What can hang from each mark
P: L W
L: P U
U: L
E: F G N W
G: E P
W: P

Each row was made from one small tree. Brackets hold a mark, then the marks that hang from it, in alphabetical order. Every link used is in the known rows. Write each row's tree.
In the rows, 128 means zero.
Known rows
{E F G N}: [161 116 134 181 129 132 109 131 138  85 105 155  82 111 120 138]
{E F {G P} N}: [128 101 119 161 130 131 138 133 170  75 141 154  53 138 126 126]
{P {L U} W}: [131 177 138 147 125 116  91 125   9 173 130 106 209 126 126 145]
{E {G P}}: [114 109 137 111 128 110 161 138 109 147 152 105 114 190 160 141]
{P {L U}}: [118 157 177 138 123 129  89 117  52 175 136 117 232  93 123 163]
{G {E N} {P L}}: [ 96 117 166  75 131 140 116 135 222  76 130 128 120  99 121 139]
{U L}: [136 115 191 138 126 131 118 117 154 130  96  94 160 177 170 146]
{U {L {P W}}}: [148  89 172 141 137 119 113 108  82 137  76  86 102 188 177 109]
{W P}: [123 107 182 112 113 132 145 130 127  82 129 115 129 121 154 126]
{G {E N} {P {L U} W}}: [ 93 164 116 106 129 130  85 133 142 112 142 140 141 127  98  90]
{E F {W {P L}}}: [145 126 107 139 122 131 156 125 109 142 134 119 143  93 125 146]
{G E {P L}}: [110 122 147  62 133 132 138 132 173 132 144 103 142 143 141 144]
{W {P L}}: [112 110 182 100 113 129 134 127 104 112 138  94 172  88 137 161]
{G E P}: [121 118 151  68 133 136 141 130 192 108 136 126  95 177 158 114]
{L P U}: [120 108 195 139 130 136  90 101  49 150 113 140 156 110 139 125]
{U {L P}}: [132  74 210 133 136 132 110 102 125 141  84  98 130 156 168 134]
{W {P {L U}}}: [ 94 137 170 117 110 129 103 120  72 139 155 118 221  78 114 129]
{L {P W} U}: [137 126 160 149 132 125  92 109   4 151 108 125 130 140 143 103]
{G {E F} {P {L U} W}}: [134 169  55 122 135 132 101 122  98 146 157 143 125 154 112  89]
{E F N}: [157 110 175 174 126 152 101 121 165  40  93 164  81  84 129 151]

Which tree is each row?
[167 139  97 184 134 126 140 135 132 135 100 153  91 126 124 140]
{E F G N W}
[139 131  92 111 126 146 122 131 205  91 111 155 104  70  96 110]
{G {E F N {W {P L}}}}
[148 128  65 149 136 114 187 134 109 177 151 132  86 194 142 131]
{E F {G P} W}
[123 126  82 156 135 119 163 138 141 152 142 131 106 119 109 157]
{E F {G {P L}} N W}
[ 94 110 154 118 127 115 141 142 139 118 149 105 136 116 121 167]
{E {G {P L}} N}
[144 121  89 164 122 125 154 138 147 103 119 158  79 117 111 103]
{E F G N {W P}}
[132 130 103 120 122 105 178 143  95 176 136 106 149 167 145 114]
{E G {W P}}
[120 105 117 155 131 127 131 133 146 101 146 131  96 103 111 155]
{E F {G {P L}} N}
[149 124  94 114 125 150 133 132 226  60 104 178  65 100 111  74]
{G {E F N {W P}}}
[142 144 146 103 136 138 120 137 210 110  81 150 120 130 132 123]
{G {E N W}}
[132 169  63 117 125 138 108 119 120 177 142 156 178  97  94  81]
{G {E F {W {P {L U}}}}}
[126 129  92 114 139 145 138 131 224 111 128 154  92 110 103 130]
{G {E F N W} {P L}}
[152 132  75 103 140 140 169 129 195 136 131 150  68 178 144 101]
{G {E F W} P}
[104 167  83 132 128  93 130 135  12 208 175  96 178 179 124 119]
{E {G {P {L U} W}}}
[ 83 140 166 117 122 127 123 120  83 162 173 114 202 116 126 155]
{G {P {L U}}}
[112 135 129  85 132 128 116 142 177  83 125 115  92 133 124 118]
{G {E N} {P L W}}
[134 127  84 158 122 118 144 137 125 134 132 134 123  81  97 133]
{E F G N {W {P L}}}
[148 136  63 145 124 109 166 134  76 188 144 109 148 118 120 136]
{E F G {W {P L}}}
